What can hang from each mark:
z479: z32 z578
z48: z66 z479 z659
z967: z953
z32: z66 z659
z578: z66 z479 z953
z66: z48
z713: z953
z953: z713

Each row was made from one small tree. Brackets hold a mark, then the marks that hang from it, in the order of their numbers. Every link used is in the known rows. Write each row's tree.
Known rows:
[z66 z48]: [  6   8  -4 -26   4   0  11  17  -4 -12 -20   0   3   8 -12  12  -8  14
  29  -3  -8   1  10  -8   6  12  12  -2  17  -9   9 -19  -8   8   9 -17
  19   1  22   3  -8  -8  -1  13 -12  -5  -8  -4   7 -24  -7 -20   6  14
   9  23  -3  11  -4 -10  -4]
[z578 z66 z953]: [  0  31  19 -24  -1   3  -2  25  -3   1  -5   3   3   8   6  19   6  -9
  28 -10 -14   1   7   0 -12  15   2  -2  -5  -9  13 -17 -10  11  -2 -24
  10 -28  20 -18  -2  23   9   3  30  -2  -9 -10 -10 -10   2   1   0   4
  11  30 -23  -7 -20  17 -15]
[z32 [z66 [z48 [z479 z578]]] z659]: [ 25  26  -3 -34  20 -25  25   1   9 -13 -28  -6   1 -14   8  14 -20  -1
   1   7 -15 -24  53  -6  18  15  20  15  32  15  -8  21   3   8  11  -9
  32 -13  31  26   4   0  17  10 -16 -26  -4 -28  -6 -27 -21 -35  35  29
  17  30  -1  17 -31 -20 -15]
[z578 [z66 [z48 z479]] z953]: [  8  22   1 -36  -3   3  -4  18  -3  -8 -24  -1  12  -4   2  27   0   4
  31   1 -19  16  26   1 -12  -6  26   7   0 -12  18 -29 -13   1  18 -33
  23 -22  22   0 -10  13   6  19  16 -31  -1 -20  -7 -23 -25 -12  22  14
  13  37 -31  15 -24  10 -23]
[z32 z659]: [  5  15  17 -15  13 -13  23   2   0  -7 -11   3  -3   0  -5   2  -7   2
  20  -9 -15 -21  15  -8   6  28  16  -6  17   1  -4  15 -15  -5   1   4
  18 -14  20   0   9   4   1   7   2   9   3  -7   8 -15   4 -12   5  11
   3  21   4  -3 -16  -3   8]
[z713 z953]: [  7  28   1 -10   4   1  23  -2  -6  -9 -14 -10   4  18   1   1   7   0
  11 -20  10 -24   6   2 -11  24  17   2  -3   3  20 -25  -7  17  -4 -25
  -3  -4  17 -11   3  -2   7   1  -7  17 -13  11   9   6  24 -17  -7  16
  -2  22  -6   4   2  11   4]
[z48 z66 [z479 z32] z659]: [ 35  27  -7 -16   0  11  21  -1   3   7 -20 -37  13  13  14  17  -1  21
  20   1 -47 -57   4   1   9  16  -5  -8  17   8  -1 -38 -14   5   3 -47
   1 -19   0  -2   1 -16  -5   7   6 -19 -30   8  33  18 -10 -18   3  -6
  24  37   9  42 -33  11 -21]
[z479 z32 [z578 z66]]: [ 42  26  15 -19  -3  -4 -11  11   4  -8  -2 -10   6  11  15  16 -13   2
  17 -32 -22 -33   6   5  -9  23 -19 -12  12  19  18  -2  13  31  -9 -18
   2 -28  31  -2   3  -8  10   9  12  -5 -18   1  16  23  15  -1   7  23
  28  27   6   1 -33  -1 -14]
[z48 [z479 [z32 z66] [z578 z953]]]: [ 43  28  -8 -11  13 -19   2   3   0  10   0 -13   5  19  36  20  -3  -8
  -3 -17 -13 -35  43  14  -5  10  -1   8 -13  -9  21   1  17  32   8 -38
   7 -21  30  11  17   3  20 -14   7 -17 -27 -16   6   0   2 -15  11  24
  22  22 -15  21 -45  -2 -14]
[z578 z66 z479 z953]: [ -8  23  11 -13  -3   7 -11  29  -2   1 -13   8  -4   8  11  29   7 -14
  20 -18 -24  10  -1  11 -16  22  -1  -6 -23 -13  16 -15   5   5   1 -36
   2 -23  30 -23   3  16  11   1  46  -6 -19 -15 -11  -2  -2  12  11  24
  -2  31 -45 -17  -8  19 -21]
[z66 [z48 [z479 z578] z659]]: [ 37  25 -23 -34 -10   0  12  -1  -6 -10 -27 -22  -2  -6   7  46 -21  31
   7   1 -45 -31  25 -17   5  -2   5   2  24  20   6 -38 -12  31  -5 -17
  35   3  17  18 -16  -8  11  16 -27 -42 -28 -12  14 -10  -6 -17  19  20
   9  44  10  35 -26  11 -23]
[z479 z32 [z578 [z66 z48]]]: [ 38  20  10 -31  -8  -5 -14  19   5 -16 -11  -3   5   1  13  11 -27   5
  34 -23 -20 -19  16  -1  -6  13  -9  -6  34  10  18  -7  23  35   9 -30
  19 -25  40   2  -6 -17   6  14   4 -24 -23  -3  12   1 -13 -17  17  31
  31  32  -3   8 -29 -13 -23]
[z479 [z32 z66 z659] z578]: [ 37  26  11 -11  16 -22  13   3  11   0  -1  -5  -2   5  18   1 -20 -11
   3 -18  -5 -48  39   2  12  31 -10  -1  36  20  -2  34  18  30   1 -21
  14 -22  33   8  14  -5  12  -3   5   6 -21 -10   5  -2   6 -22  14  21
  29  19   5  -1 -35 -25  -2]
[z578 z479 z953]: [ -5  12  -1   2   6   8  -1  13 -10   8 -15   7  -9  15  12  28   7  -8
  10 -22 -17  12   3   8  -7  24   2  -5 -25 -22  20 -19  -2   6   6 -29
   6 -11  20 -12   8  12   9  -8  34   2 -19  -6   0 -13   0   8   2  21
 -10  30 -31  -1  -8  18  -9]
[z66 [z48 z659]]: [ 15  21  -8 -20  -2   7  20  21  -6  -8 -25 -13  -1  -2  -4  26 -15  23
  20  -2 -29 -15   9 -16   1   9  -1  -6  35   7  -2 -25 -13  21  -2 -32
  33   4  17  -5 -14  -8   1  16 -13 -20 -26   2   8 -11 -10 -19   5   6
  13  34  -8  12 -10  -3 -10]
[z967 z953]: [ 10   5  -8   9   8 -13   5  -1  -8   6 -17  -2  18   5  -8  18   8   4
  22 -16 -14  -9  -1   0   8  23   9 -17  11 -13   4 -25 -13  -3   0  -9
  -5  -5  19  -8   0  -6  -1  -4 -11   4  -4  23  12   0  15 -11 -18   5
  28  24  10  15  -8  -7   4]
[z32 [z66 [z48 z479]] z659]: [  3  22  -5 -30  26 -26  29   8   5  -8 -35   0   9 -15   0   3  -7  -2
  12  16  -8  -9  42  -3  12  10  34   8  30   3 -11  20   2 -10  24 -14
  23 -13  21  14   5  -1   9  17 -11 -18  11 -23  -5 -36 -29 -39  27  22
  15  23 -19   9 -21 -19  -7]
[z967 [z953 z713]]: [  2   1 -11   8  11 -11  -3 -12  -5  -2 -16   6  20  20 -14  27  11  15
   3   0  -3  -4  -3  -1  13  33   7  -4  16 -12  19 -27 -24 -14  -3  10
  -2  -2  29  -7   5   3   4   3   4  11 -21  17   5   0   8 -21 -26  -1
  40  26  16  13   0  -5   5]
[z66 [z48 z479 z659]]: [ 17  14 -17 -23   1   2  25   6  -5  -2 -40 -17  10  -5  -3  30  -7  28
   9   8 -40 -19  14 -16   3  -5  13  -3  20   6   3 -30 -24   7   8 -27
  35   4  10   6 -11  -8   1  22 -18 -31 -11   1  12 -17 -16 -18  14   4
   9  37  -6  31 -18   5 -16]
[z953 z713]: [ -5  10  -1  -1   6  -2   8  -1  -1  -5  -5   2  11  27 -14  20   6  19
   9   7   7 -12  -7  -5  10  30   2   2   3  -6  16 -10 -17  -3  -1   9
  11   4  20   4   9   4  12  10  10  21 -11  12   6   3  18 -12 -16  -5
  15  24   8  11  -1  -4   4]
[z578 z66]: [  2  22  16 -17  -5   0   6  21   1  -5  -8  -2  10   6  -5  14   1   1
  29  -9 -15  -6  -1  -8  -6  17   2 -14  -1   6   7  -1  -1   3   4 -12
   6 -13  21 -11  -2   5   8  13  11   1   5  -1  -4   4  12  -3  -7   8
  19  22 -10  -6 -16   1  -7]
[z578 z66 z479 [z953 z713]]: [-14  22   3  -7  -1   7 -16  15   0  -8 -12  15   4  24   9  44  12  -7
   6  -2  -7  21  -6   8  -6  35  -3   4 -13 -13  23 -22  -2 -12   1 -20
   2 -14  33 -24   4  24  22   8  66   3 -21 -11 -13   1 -11   8   0  14
   0  38 -39  -9  -4  11 -19]
[z66 [z48 [z479 [z32 z659] z578]]]: [ 49  15  -7 -34   7 -19  11 -16   8 -14 -34 -10   5  -2  13   8 -28   9
   7 -13 -22 -28  43   4   6  19  12   4  37  12   9   6  -9  23  14  -7
  32 -24  34  30   4 -18   8  11 -13 -27 -13 -15  20 -23 -19 -24  29  31
  13  34  13  32 -39 -12 -14]
[z479 z32 [z578 z66 [z953 z713]]]: [ 35  28  10 -17  -2  -4 -23  -3  -2  -8   6   5   6  38  18  38  -6  -3
  13 -21  -2 -17  13  14 -10  32 -23   6  11  -1  39  -9   0  30  -5 -19
   6 -27  41  -4   3  17  25   5  40   8 -42 -10   4   9   6  -9   0  11
  22  31  -2   7 -30   1 -22]
[z32 z66 z659]: [ -4  23  13 -12  24 -18  31  13   6  -1  -3   3   0   2   3   1  -9  -9
  10   7  -2 -24  31  -4  13  26  17   0  20   8 -17  41   7  -7   2 -12
  13 -16  21  -2  11  10   9   5  -2  10   9  -7  -8 -12   2 -23   7  12
  18  17 -13 -13 -19 -17   3]

Which tree is each row?
[ 11  28 -22 -34  10  -2  27  26   2   0 -23 -17  10 -11   8  23  -7  12
   2  14 -24 -24  31 -11  11  -8  17   3  21   6  -9  -9  -3   6  15 -40
  30   5  13   5  -8  -4   8  16 -22 -35 -12 -12  -2  -7 -23 -33  20   8
  25  34 -23  20 -23  -5 -20] => [z32 [z66 [z48 z479 z659]]]
[ 24  27 -13 -15  11  -7  27  21  -1  18 -14 -31  19   5  21  10  -3   4
  -5  -3 -30 -50  23   1   8   1   2 -10  16  14 -11   0   6  11  14 -42
  10  -6  15  -5   8 -12   3   2 -10 -30 -18   4  11  16  -7 -25   5   4
  35  26 -16  16 -32  -4 -12] => [z48 [z479 [z32 z66]] z659]
[ 25  32  -3 -31  -7  -4   0   5   3  -8 -12 -16  15   3   6  36  -2   7
  10  -4 -37 -22  15  -2  -1  12  12  -7 -10  25  12 -14   1   5  -3   6
  15 -18  25   4  -6   5  14  17  -3 -26   1 -17  11   8  13   2  16  21
  13  34   7  11 -30  13 -14] => [z48 [z479 [z578 z66]]]
[ 24  33  17 -19 -14   0 -13   9  -7  -5   2  -3  -9  10  12  39  -9  -7
  18 -18 -19 -14  17   0 -13  18 -10  -2  -6   8  19 -10   4  27 -14 -16
   8 -31  27  -2 -10  25  16   5  17  -6 -24 -11  -7  -5  11   4  13  10
   8  36  -6   1 -26  13 -21] => [z479 [z578 z66 z953]]
[ 30  42   1 -25 -16   8   1   9  -5   0 -10 -21  -3  -9  24  64  -8   7
   6  -4 -56 -23  25  -8  -8   2 -14   3  -7  23  13 -32 -14  29 -13 -23
  27 -21  17   1 -10  23  13  11  10 -41 -28 -19   2   3  -1   1  21   9
   6  53 -15  15 -41  30 -33] => [z48 [z479 [z578 z66 z953]] z659]
[  9  13   3  -5  28 -15  16  23  11   9 -13   2   2  10  17 -10  -8 -19
   6 -19  -9 -28  25  11   9  32   3 -11  20  -2  -5  39  25  -6  26 -35
  -1 -20  35  -5  29 -10  13 -10  32   2 -13  -5   2  -4 -17 -17  12  31
  25  15 -29 -14 -21 -18  -4] => [z578 [z479 [z32 z66 z659]]]
[ 24  33   4 -12  -3  12  26  -8  -6   3 -26 -33   8   3   5  32   5  22
  12  12 -48 -48   2  -9  11  10   4   0   6  12 -10 -44 -24  -3  -9 -25
  11  -6  -5   0  -9  -2  -3  11  -7 -25 -20   3  17   9  -3 -15   7  -9
  12  41  13  36 -25  14 -21] => [z48 z66 z479 z659]
[ 49  32  -3 -24 -10  -2   2   8   2   5 -19 -32   8  -2  21  36 -17  15
   0 -14 -51 -40  21  -5  -6  11 -19 -16  14  37  11 -18  -1  29  -3 -28
  21 -23  23  -3   3  -8   7   9   0 -42 -27  -9  23  25  -1   0  15  17
  24  44   2  25 -40  13 -27] => [z48 [z479 z32 [z578 z66]] z659]
[ 35  26   6 -19  18 -21  14   9  13 -14 -13  -1  -8  -2  15  -4 -33  -6
  11 -17  -2 -36  51   2  11  21   3   2  54  12   1  44  21  30  12 -33
  15 -18  39  20   7 -10  17   3  -5  -6 -27 -11   1 -20 -24 -36  24  30
  28  23  -2   3 -33 -35 -11] => [z479 [z32 [z66 z48] z659] z578]
[ 30  36 -23 -27   1  -4  19  14  -2  -6 -21 -21  -5 -14  14  36 -19  14
  -6   7 -33 -31  38 -14  10  -1  -1  10  19  23  -4  -6   4  22   6 -32
  32   2  19  19 -16  -1  11  16 -32 -49 -30 -17   0  -9 -16 -31  24  17
  25  40  -3  22 -31  -8 -24] => [z32 [z66 [z48 [z479 z578] z659]]]
[ 37  28 -16 -29  -3   0   3  -4  -9  -7 -28 -13  -7  -2  16  55 -20  21
   3   1 -41 -14  38 -10  -3  -4   3  10   9  11  10 -45 -22  36  -2 -37
  39 -11  19  11 -16   7  10  11  -9 -37 -41 -15   7 -23 -17 -16  27  14
   2  48  -5  30 -35  15 -28] => [z66 [z48 [z479 [z578 z953]] z659]]
[ 13  10  -6   6   9   2  -6  12  -1  11  -8  -1  -2  29  22  14  -2 -10
  10 -32 -14  -3  10  22 -10  24  -4  -7  -8 -26  24 -15   3  17  20 -45
   3 -18  28 -13  18  -5   8 -15  40   8 -32   3  12  -2  -5   5  -1  23
   3  23 -28   9 -13  12 -12] => [z578 [z479 z32] z953]
[ 19  33   8 -27  -9   2 -24   6  -2 -26  -7  13  -1  17   5  48 -12  12
  19   5   6  10  20  -1  -2  23  -4  15  20  -4  29 -17  -8  23  -7 -14
  22 -10  41   2 -16  22  19  18  29 -12 -36 -19 -17 -14 -16 -21  14  11
  17  47 -10   6 -16  -8 -25] => [z479 [z578 [z66 z48] [z953 z713]]]
[ 13  34  -1 -36  -9  12   8  22  -3  -7 -30 -11   5 -15  14  42  -5   8
  19   5 -41   1  25 -13  -9  -8  11   4  10   5   6 -38 -23  18   5 -45
  35 -20  14  -6 -14  16   5  21  13 -46 -19 -22  -4 -16 -41 -15  24   7
  12  49 -35  15 -27  17 -30] => [z578 [z66 [z48 z479 z659]] z953]
[  6  14 -14 -27  17  -6  22  19   0   2 -21  -5  21  -2   1  12   4   9
  13  12 -11  -5  28  -5   9  -1  28  10  12 -10   1   1   2 -13  21 -25
  21   1  19  11  -2  -9  11  13 -21 -24   7 -13   0 -20 -19 -32  14  21
  26  19 -22  14 -16 -14 -14] => [z32 [z66 [z48 z479]]]
[ 41  31  13 -30  -5   1 -24  15  -1 -13 -11   2  -2   8  23  24 -23  -4
  32 -26 -20 -12  31   9 -13  12 -13   0  25  -4  29 -15  17  38   6 -45
  17 -31  35   0  -9   0  11   2  26 -17 -38 -11   0 -13 -23 -13  24  22
  19  36 -15   9 -31  -5 -31] => [z479 z32 [z578 [z66 z48] z953]]
[ 37  17  -7 -22  12 -16   1  21   5  -5  -6  -4   0   7  12   2 -22   1
  12 -18  -1 -29  34   4  10  12  -6   3  38   1  10   7  27  34  16 -41
  15  -8  38  12  -3 -18  14   0 -15 -15 -27  -7   4  -5 -10 -30  17  25
  35  19  -4  13 -28 -35 -15] => [z479 [z32 [z66 z48]] z578]
[ 34  24   0  -5  11 -18   6   6   3   6   2 -12   1  21  19   7 -15  -1
   3 -18  -6 -43  23   8   7  24 -12  -4  15  10   7  18  26  29   8 -29
   4 -14  29   4   6 -10  15  -7  -8  -3 -23   4   4  19   9 -22   1  26
  30  15  -3   8 -31 -19  -7] => [z479 [z32 z66] z578]
[ 11  18  -6 -38   0  -2   5  21   1  -9 -28  -4  25  -9  -7  21  -2  11
  29  11 -25   6  10  -6  -4   0  21   0  11   7  10 -19  -6 -14  15 -18
  23 -11  24   3 -11   0   3  25  -6 -28   9  -9   3 -13 -20 -15  17  14
  18  31 -15  15 -17   6 -21] => [z578 [z66 [z48 z479]]]
[ 46  31   1 -32  -9   5  -8  18   0 -16 -22 -18  -8  -3  14  25 -33  12
  25 -20 -41 -28  19  -6  -6  12 -25 -11  48  27  15 -11  12  47  -5 -45
  26 -20  35  -3 -16  -7   6  16  -1 -31 -41  -5  15   9 -24 -19  25  17
  30  40  -6  11 -32  -7 -32] => [z479 z32 [z578 [z66 [z48 z659]]]]
[ 61  20 -21 -25  -6  -3  10  -1   0  -4 -30 -29   9   3  16  28 -25  26
   4 -17 -46 -46  28  -7  -1   2  -7  -3  33  13  12 -27  -4  43   7 -27
  27  -6  23  20  -5 -16   9  10 -22 -42 -38  -3  23  -3 -19 -17  23  18
  16  36   5  39 -34   3 -21] => [z66 [z48 [z479 z32 z578] z659]]
[ 36  17   5   1   2  -6 -15 -21  -2  -6   5   2  -1  46  21  37  -6  13
   0 -20   8 -21  17  12   0  36 -27   8   6  -5  36 -16  -7  32  -4  -9
   3 -16  37   5  10  10  23  -4  27  19 -51   2   5   3   6 -10  -3   7
  13  30   8  22 -20  -6 -11] => [z479 z32 [z578 [z953 z713]]]
[ 44  30  24 -27  -2 -20  -4   3  10  -9  -9 -12  -4   2  12  10 -26  -3
  24 -20 -23 -30  23   2   1  29  -8 -12  31  26   7  26   9  21  -5 -14
  11 -36  37   4   8   2  14   5  17  -9 -16  -4   9   5  -1  -8  16  23
  23  27   6  -4 -38  -5 -10] => [z479 [z32 z659] [z578 z66]]
[ 37  36  30 -30   0 -13 -10   1   2  -9  -7  -2 -12   7  25  21 -22 -19
  21 -24 -21 -27  33   7 -13  32 -13  -4  22   9  16  25  11  34  -4 -25
   7 -48  34  -2  11  15  13  -1  37  -4 -30 -13   3  -7  -5  -6  17  14
  15  33  -8  -1 -40   4 -12] => [z479 [z32 z659] [z578 z66 z953]]
[ 25   7  -1 -34  21 -20  20  -9   7  -4 -35  -6  17  -1   3 -10 -18   7
  19  -4 -21 -19  29   0   5  14  28  -7  35   0   3  11 -13   0  30 -17
  30 -19  25  14  14 -19   2  13  -3 -15  -3  -8  21 -24 -29 -28  20  21
  14  25   2  23 -26 -10  -4] => [z66 [z48 [z479 [z32 z659]]]]
[ 37  30   2  -5  10 -12   0  11  -3  10   5  -4  -7  23  34  12 -11 -14
   8 -26  -4 -35  36  11  -2  21 -12   8   2  -3  23  11  20  44   2 -44
   0 -21  31   2  10   6  19 -16  14   1 -33   0  -3   5   3 -16   6  15
  24  18 -10   6 -37  -8 -15] => [z479 [z32 z66] [z578 z953]]
[ -4  20  10 -25  20 -17  24  19   9  -9 -19  10   1  -9  -1  -4 -16  -8
  19   9   3 -11  37  -9  12  21  18   6  37  -3 -13  36   0   1  15 -19
  23  -8  26  10   2  -2  10  13  -4  -4  -2 -11 -12 -31 -20 -37  14  17
  21  21 -18 -10 -16 -29  -4] => [z32 [z66 z48] z659]
